In the rows, zero is written as 128.
Known rows, with every step that occurs
S > E > A > B > P: [156  97  81 174 129  96 110 168 125 110 114 135 117  89  88 142 117 120
 115 136 157 179 153 171 152 143 124 159 153 127 161 126 129 120 133 121
 108  81 100  57 106 145 130 127 114  62 157 149]
M > P > B: [150 141 156 139 140 157  76 145 164 102  87 112 125  76 110 138 112 107
  97 115 102 141 136 181 174 128 112 219 199  68 110 116 159 148 145 108
 129  99  99  95 155 139 155 132 129 113 185 119]
T > S: [186 133 122 158 137 120  89 148 171 116  60 156 142  81  82 144  67  85
 105 113 146 131 125 148 130 131 110 184 173  98 150 159 133 141 139  93
 115  77 136 106 138 157 144 155 139  99 154 137]
T > A > B: [171 107 110 196 151 110  66 161 142 130 100 151 127  68 103 116  96 122
  84 139 151 193 149 165 141 133 117 170 169 115 133 146 136 117  96 112
 113  87 113  94 116 150 141 123 153  77 172 125]
S > E > A > T: [169 119  94 163 131  73 104 176 140 110 108 127 122  88  75 139  97 116
 114 133 173 164 123 175 165 148 112 161 144 123 175 139 132 122 136 101
 104  68 102  64 111 128 141 137 111  68 139 140]
E > A > B: [157 118  84 166 121  99  72 173 138 116 111 154  99  94 105 138  91 134
 100 144 152 188 165 178 158 128 107 177 166 130 153 134 108 128 130 109
 131  88 101  96 118 152 139 143 122  62 172 136]
A > B > S: [150 105 124 184 150  96  57 154 158 102 102 139 123  78  97 139  66 117
 122 143 167 160 147 169 147 162 129 160 172 120 146 137 128 142 127 101
 110 101 110  91 119 168 138 140 133  59 149 125]
W > P > B > A: [137 127 164 138 161 157  73 149 154 149  68 112 144  70 110 132 109 104
 118 149 113 142 137 140 124 136 101 179 172  95 132 145 158 146 126 124
 122  73 115 115 109 127 148 122 128  90 161 101]
W > P > B > S > E: [142 116 169 146 166 149  74 136 164 128  76 100 149  66  92 133 100  72
 129 147 124 131 114 140 125 161 109 170 168  99 149 159 163 151 151 113
 101  71 122  94 107 133 156 129 132  84 137 100]
T > P > B > S: [187 121 154 179 132 129  97 140 151 129 114 121 133  92 110 145 132 112
 116 118 155 133 147 166 159 159 107 167 185  83 134 144 142 156 150 107
 133 118  90  98 121 157 156 159 124  83 146 127]
T > A: [190 133 122 179 144 120  81 162 146 129  82 143 129  76 104 121 104 103
  87 113 135 179 125 150 149 120  99 175 168  95 136 156 137 123 118 105
 119  81 122 103 116 139 134 133 159  93 174 138]
B > A > T > P > M: [181 126 129 185 137  84 123 170 151 139 109 136 130  68  90 155 122 163
 126 119 180 161 168 155 162 155 116 154 165  87 150 113 151 130 115 124
 118  87  92  85 115 156 130 128 104  76 162 132]
W > P > B > S > T > A: [149 107 172 148 167 151  77 133 140 136  82 118 162  63 100 141 104  90
 118 151 138 146 128 134 121 168 100 159 170 106 147 156 164 139 133 110
 111  52 111 104 120 134 168 128 151  81 163  93]
A > B > P > W: [153 103 117 158 119 118  66 182 151 108  98 157 116  67 103 137 111 125
 122 130 140 166 200 164 159 145 114 174 207 110 114 116 125 144  96 115
 147 106 110  84 129 175 136 147 119  51 191 139]
B > S > E > A > T: [158 113 114 170 144  65 100 163 139 100 111 118 137  87  68 154  83 114
 141 130 191 148 112 168 159 175 121 145 143 130 187 137 147 131 157 101
  89  68 104  66 105 138 135 140 127  53 120 143]
S > E: [181 127 123 164 141 108 100 160 157  99  80 120 123  83  89 126  94  76
 111 111 136 145  98 156 153 130 112 168 150 101 149 154 139 136 139  99
 104  91 124  74 112 138 129 135 126  92 148 136]
H > W > P > B > S > E: [126 131 175 139 151 153  81 115 171 118  75 110 134  56  89 132  90  98
 139 137 104 134 119 149 102 160 116 158 137 107 154 169 177 143 146 131
 102  46 116 114 107 111 152 132 137  70 136 104]
S > B > A > T > P > W: [168 123 124 183 119  77  97 185 101 114 111 135 161  69  91 132 121 147
 125 123 174 155 159 152 147 137 107 150 155 128 143 113 162 151  87 147
 141 105 106  88 135 135 139 133 136  42 190 131]
M > P > B > S > T > A: [147 111 160 154 157 139  96 134 129  97 106 109 153  72 100 151 114 116
 107 120 142 143 127 177 163 164 119 191 185  89 129 115 180 133 144 113
 115  75  86  84 157 137 163 121 154  92 184 115]
V > W > P > B: [132 146 162 144 122 152  59 156 167 157  59 140 123  65 100 142 105  88
 127 131  98 143 112 158 127 148 105 167 176  85 115 183 161 161 154 110
 103  87 116 122 123 136 148 124 143 114 162 102]
S > T > P > M: [227 118 146 172 114 122 148 149 142 104 105 152 116  75 104 161 128 108
 107  98 158 160 153 130 159 151  93 148 170  76 144 140 134 134 140 101
 142  81  93  83 143 180 151 146 113  94 206 122]
T > P > B > S > E: [186 109 147 185 139 121 110 140 145 124 118 112 139  89  98 140 137 102
 121 119 160 133 134 170 155 166 115 159 172  88 143 147 150 150 151 110
 117 116  91  81 113 149 157 151 124  81 136 128]
M > P > B > S: [141 131 162 147 148 144  78 139 159  96  95 105 135  74 100 148 103 108
 115 116 120 132 128 181 170 150 120 207 196  78 122 116 169 149 159 110
 116  97  95  91 151 142 151 132 137  98 169 122]
V > W: [158 157 133 160 106 116  69 170 163 132  66 157 105  80 100 147  92  98
 126 103 117 150 103 169 151 137 109 160 169  87 117 177 142 154 157  96
 107 102 117 115 128 146 127 135 147 105 167 135]
S > T > A > B: [184  89 122 179 149 103  96 156 112 110 106 153 144  76 105 138  93 118
  89 138 177 181 144 154 143 157 110 144 157 122 145 137 134 115  97  99
 126  65  97  87 140 153 161 127 153  74 197 113]
P > B: [168 138 149 156 148 141  69 140 164 130  85 126 122  83 116 124  96  95
  96 132 127 133 133 174 151 148 104 191 188  83 124 149 136 155 137 102
 140 117  99 120 122 142 170 149 133  97 169 121]
E > A > T > S > B: [169 129  87 166 117  74  93 169 126 124 105 160 142  81  74 151  80 135
 108 139 186 164 158 166 147 142 110 169 154 135 180 132 129 129 128 115
 121  61 105  96 137 136 157 150 127  62 164 137]
B > A > T > P > W: [165 120 130 161 130  77  93 194 139 129 109 132 141  81  88 146 122 162
 132 117 185 146 164 169 169 150 103 158 173 112 140 113 148 139  94 116
 135  90  97  84 123 145 132 146 116  50 154 132]
M > P > W > V: [154 138 155 104  98 158  48 182 157  76  83 131 112  63  91 147 117 114
 123  86  95 151 126 177 190 114 100 203 206  91 108 116 166 139 127 115
 148  89 121  77 156 137 118 149 148  79 207 135]
H > W: [165 157 145 144 123 132  79 139 178 102  72 143 100  73 103 133  78 114
 120 105 102 150 130 156 134 123 107 169 145  96 137 163 140 139 135 114
 128  68 117 131 123 127 134 152 138  80 162 133]
W > P > B: [152 136 169 134 151 167  62 144 174 139  66 117 132  66 113 129 103  79
 108 144  98 140 136 137 131 132  95 188 186  86 127 159 144 150 136 108
 125  76 122 119 118 136 159 138 125 102 165  98]
P > B > A: [149 128 143 161 162 130  85 146 138 141  88 120 137  87 113 130 103 122
 107 137 143 135 137 177 143 153 111 178 174  96 130 133 152 149 127 123
 134 115  91 117 111 130 159 130 137  85 162 126]
B > P: [184 142 127 149 120 133 102 165 156 120  79 146 112  82 110 159 119 106
 123 105 118 155 176 136 166 124 112 173 195  71 120 123 117 141 131 108
 134  90 111  97 127 162 121 151 116  93 181 158]
M > P > B > S > E > A: [134 118 138 151 144 132  96 143 139  92 109 100 136  82  89 149 116 113
 115 124 132 144 120 192 168 156 121 201 175  97 143 115 175 140 168 119
 107  86  89  72 139 130 150 124 136  86 160 129]
E > S > B > P: [177 115  95 167 115 105 107 141 113 109  87 128 128  70  85 155 105 124
 117 131 118 154 158 149 145 116 115 149 177 125 130 130 118 143 116 134
 134  83 114  88 146 148 139 140 129  66 184 163]
B > P > W: [176 135 133 132 105 133  84 189 154 103  77 149 116  74 102 148 130 104
 131  98 116 146 180 143 169 130  92 181 212  89 113 124 131 152 118 111
 159  97 122  92 133 162 123 158 125  65 198 158]
W > P > B > A > T > S: [133 116 157 145 168 135  75 146 159 158  71 120 168  59  87 141  95 113
 122 160 146 130 149 146 117 160 114 174 176 103 148 140 163 143 115 119
 108  56 115 109 121 128 166 129 123  86 145  93]

Rows
[179 101 109 205 142 122 100 150 143 139 101 162 120  48  98 135 124 130
  95 130 144 206 186 146 140 147 124 167 187  90 131 125 146 112 102 133
 115  87 108  84 109 170 138 110 138  84 198 138] | T > A > B > P > M
[184 113 114 168 146 108 109 146 162 108  63 137 153  79  66 137  72  73
 113 115 157 130 103 153 122 143 120 173 154 109 163 162 148 136 141  97
  94  75 138  77 128 145 141 142 137  95 138 136] | T > S > E
[161  85 109 209 165  91  78 150 130 119 109 132 147  67  85 120  93 117
 105 143 176 183 127 168 133 162 132 151 153 128 156 145 156 119 112 117
  88  82 115  70 104 146 139 113 159  61 146 128] | T > A > B > S > E
[154 155 155 154 109 146  85 157 183 146  52 155 104  46  88 151 108  88
 134 111  90 164 115 132 127 139 103 162 173  70 125 183 167 152 167 117
  97  77 134 110 117 159 124 115 134 120 183 111] | V > W > P > M
[160 101  82 175 132  89  96 167 132 104 109 131 115  91  87 129  97 112
 107 140 158 177 129 179 150 139 117 166 143 134 166 140 129 123 136 112
 107  85 107  64 106 139 136 126 121  66 150 138] | S > E > A > B
[121 139 170 135 150 139  73 132 170 140  80 122 133  54  97 137  91 137
 132 146 116 140 151 155 111 154 114 162 146 104 145 151 173 137 115 136
 116  42 104 128 116 108 159 131 125  71 148  97] | H > W > P > B > A > T
[169 122 111 169 121  81  93 167 136 136 139 137 125  95  90 161 118 153
 120 140 193 160 172 184 176 169 109 160 170 115 169 126 125 133 145 104
 127  82  73  90 120 145 164 161 111  56 142 132] | E > A > T > P > B > S
[126 141 168 134 148 159  77 126 166 136  70 122 127  58 104 133  97 124
 129 137  94 142 141 150 103 139 107 166 144 102 139 157 171 138 128 141
 124  52 112 133 110 108 151 130 139  77 158 105] | H > W > P > B > A
[131 141 178 136 144 159  69 117 175 122  72 121 126  58  99 137  86 104
 136 136  96 135 134 145 107 152 108 166 150 102 145 167 168 146 146 129
 116  50 114 130 113 118 155 143 141  72 147 104] | H > W > P > B > S
[163 116 109 170 142  86 102 158 135  94 103 117 130  92  77 148  90 100
 136 121 169 148 102 163 153 159 115 152 141 129 181 146 146 134 170 108
  97  77 112  70 103 139 127 137 138  55 129 148] | B > S > E > A
[165 135 121 184 139 102  99 162 104 113  85 133 150  77 106 128 100 121
 111 121 140 162 128 139 130 116 113 159 141 121 145 123 155 145 110 147
 130 107 117 104 126 131 126 118 150  67 196 139] | S > B > A
[148 114 178 135 160 152  77 134 152 127  80 113 152  69 103 149  96  83
 126 148 133 128 127 133 128 167  99 161 172 102 147 152 154 150 143 104
 117  59 112 107 126 140 164 138 135  84 161  92] | W > P > B > S > T
[181 147 161 149 133 160  96 150 196 129  55 138 106  42  96 140 109  79
 115 119  90 164 140 104 131 121  88 184 180  67 142 158 149 140 151 116
 117  65 141 101 113 165 128 125 113 110 188 107] | W > P > M
[161 108  96 175 134  68  99 149 107 117  95 119 144  71  73 145  86 155
 119 148 156 150 141 170 143 130 118 139 153 149 146 126 134 137 100 136
 122  77 108  89 139 130 145 126 130  51 166 147] | E > S > B > A > T
[166  90  96 176 120  86 100 166 111 107 138 150 122  98  97 161 104 149
 119 141 190 181 168 175 158 161 111 144 157 145 170 125 117 126 141 109
 128  77  80  78 125 164 146 148 126  42 165 134] | E > A > B > S > T > P
[185 126 121 185 129  87 115 148 155 128  90 163 154  42  66 158  87 121
 125 129 178 149 181 134 133 168 128 163 179  93 158 119 155 139 111 122
 110  72 115  88 145 164 159 139 112  81 183 131] | A > T > S > B > P > M
[172 135 148 112  96 145  34 184 151  98  76 151 108  67  92 135 101 105
 127  97 116 146 126 165 169 127  89 170 195 112 123 146 144 143 115 112
 161 107 128  99 122 141 126 168 155  57 195 140] | P > W > V
[150 156 162 128 128 156  72 139 184 114  61 134 109  60 102 136  86 103
 127 119  81 153 133 132 116 116  99 172 142  96 140 170 149 136 134 119
 120  38 131 128 119 122 131 146 133  83 160 112] | H > W > P
[177 124 106 140  84  95  73 193 132 123 127 156 109  86  83 160 130 159
 123 122 174 174 170 182 188 142  96 157 180 123 157 123 121 126 121 111
 150  78  89  83 122 141 140 170 118  48 169 140] | E > A > T > P > W > V
[172 112 101 156 103 104  97 155 113  97  85 130 132  66  78 146 112 123
 121 125 117 147 163 157 149 118 100 154 187 136 123 132 127 152 109 136
 149  89 121  86 149 149 141 144 135  47 196 164] | E > S > B > P > W
[188 103 110 144 127  94 106 141 128  93  84 128 123  87  83 161  79 119
 110 133 145 140 127 164 159 135 100 139 169 131 139 149 106 132 125  89
 135  56 105  91 155 152 157 153 126  73 172 140] | E > S > T
[169 117 136 173 151  93  96 151 153  90  88 110 136  82  78 143  80  83
 141 113 162 133  92 154 150 162 120 151 148 113 167 150 152 142 161 100
  92  88 120  74 108 146 125 138 139  67 127 143] | B > S > E
[144 114 136 167 166 104  87 144 144 152  94 127 161  76  89 140  87 136
 117 151 183 123 150 184 137 177 125 171 176 105 149 126 160 145 110 116
 119  94  89 112 124 131 177 135 127  80 145 116] | P > B > A > T > S
[179 121 101 170 121  95  91 141 123 102  84 123 127  74  80 138  84 114
 106 134 124 151 127 156 142 109 106 155 165 135 134 147 121 147 120 124
 131  89 121  96 145 140 145 142 136  68 177 150] | E > S > B
[145 119 166 141 148 140  93 135 142  85 102 108 145  78 101 157 103 110
 116 119 137 130 129 177 170 166 117 192 188  87 128 113 171 147 153 105
 122  83  85  86 162 143 162 133 139  94 179 116] | M > P > B > S > T
[174 124  92 161 127  97 108 170 133 104  96 126 116  96  85 135 105  97
 110 120 145 164 110 166 157 128 104 169 142 121 168 149 132 127 156 109
 112  80 115  71 105 132 129 134 126  76 150 148] | S > E > A
[156 119 120 166 155  74  98 169 147 136  83 141 160  78  76 155  74 148
 128 132 195 136 144 164 141 158 127 160 159 114 161 120 149 130 105 110
 106  69 107  96 127 138 139 135 126  69 139 133] | B > A > T > S
[160 109 111 173 133 121  75 162 154 117 100 154 113  74 111 147 102 127
 115 135 141 173 194 157 156 140 129 169 192  97 120 115 114 136 108 111
 128  99 103  88 129 174 132 139 114  75 179 140] | A > B > P
[181 107 126 183 130 116 116 144 133 126 130 117 133  97  95 145 141 117
 118 124 167 146 139 177 157 165 111 160 165 101 156 144 147 144 159 116
 123 107  84  78 109 146 158 150 121  72 138 136] | T > P > B > S > E > A
[177 130 125 159 142  81  78 163 177 125  83 152 149  70  68 151  60 115
 116 131 187 132 148 160 151 158 118 172 178 103 158 141 132 136 114  82
 105  63 118  98 144 152 159 161 117  86 140 123] | A > T > S
[172 126 121 194 130  78 108 172 103 124 112 135 158  73  98 136 114 149
 119 127 174 162 153 145 144 133 118 146 143 118 149 112 155 143  95 144
 126 100  98  89 132 133 136 127 129  60 181 132] | S > B > A > T > P
[168  99  83 185 127 101 128 158 136 112 112 139 106  71  81 144 122 119
 115 134 152 188 161 164 148 150 123 161 158 114 166 126 143 120 143 133
 107  85 100  54 100 158 132 115 108  70 173 149] | S > E > A > B > P > M
[182 115  93 170 121  72 116 178 136 113 123 128 124  93  78 143 123 125
 114 126 181 168 135 173 170 146 111 155 143 117 170 136 132 122 137 105
 107  73  96  58 111 135 142 144 105  68 136 139] | S > E > A > T > P
[205 109 151 158 129 126 120 145 127 113 113 136 139  95 115 153 127 109
 102 119 165 140 149 154 160 158  94 150 171  91 134 140 130 143 127  94
 150  90  78  94 148 156 174 158 124  89 185 112] | S > T > P > B
[161 157 167 141 123 160  96 126 197 118  58 141  98  36  93 139  95 103
 125 114  74 162 143 120 108 127  99 171 151  80 145 171 166 134 145 133
 118  43 134 125 112 140 130 132 125  92 180 111] | H > W > P > M
[168  83 132 186 141  92  88 151 131  98 124 144 137  83  98 153  88 129
 126 139 191 159 160 160 152 179 125 136 163 127 151 130 128 137 120  98
 118  87  91  78 137 177 150 146 128  53 160 117] | A > B > S > T > P
[163  95  82 177 139  95 108 152 143 111  90 148 146  84  60 140  76 100
 109 138 176 153 127 173 119 148 124 170 148 136 177 151 142 126 140 109
  95  68 123  69 121 147 147 137 135  74 140 138] | T > S > E > A > B
[174 114 123 153 105 135  89 154 117 111  74 168 162  55  73 155  99 104
 129 108 141 142 154 136 121 138 118 160 182 118 145 131 159 146 111 141
 136  89 132  91 146 147 139 151 159  65 202 152] | T > S > B > P > W > V
[176 134 127 159 102 123  90 175 115  97  85 145 141  62 104 133 127 104
 121 106 119 156 170 131 147 122  98 170 184 110 122 120 148 161 107 143
 158 110 123  94 142 152 131 142 140  56 223 152] | S > B > P > W
[153 108 113 172 160  67 110 168 141 128  88 129 165  76  64 151  79 142
 134 133 199 135 131 168 136 164 133 154 146 121 170 123 160 129 107 114
  93  63 108  78 121 132 139 126 124  67 130 131] | B > A > T > S > E
[169 105 103 143  96 119  83 150 102 103  90 135 127  60  76 157 114 133
 130 126 115 154 157 159 151 121 109 140 188 138 125 128 131 143 103 146
 150  88 115  84 141 141 135 149 142  48 200 165] | E > S > B > P > W > V
[182 140 123 176 116 123 104 157 118 108  89 147 139  70 111 143 115 104
 116 111 121 164 164 124 143 118 113 163 169  96 128 118 137 150 117 138
 138 105 116  96 139 150 128 134 135  79 208 151] | S > B > P
[123 140 169 148 131 146  57 150 162 152  66 134 133  64  94 150  97  89
 143 133 111 136 105 158 124 165 110 155 172  93 125 182 170 164 167 112
  92  83 115 116 118 137 146 123 151 101 150 105] | V > W > P > B > S
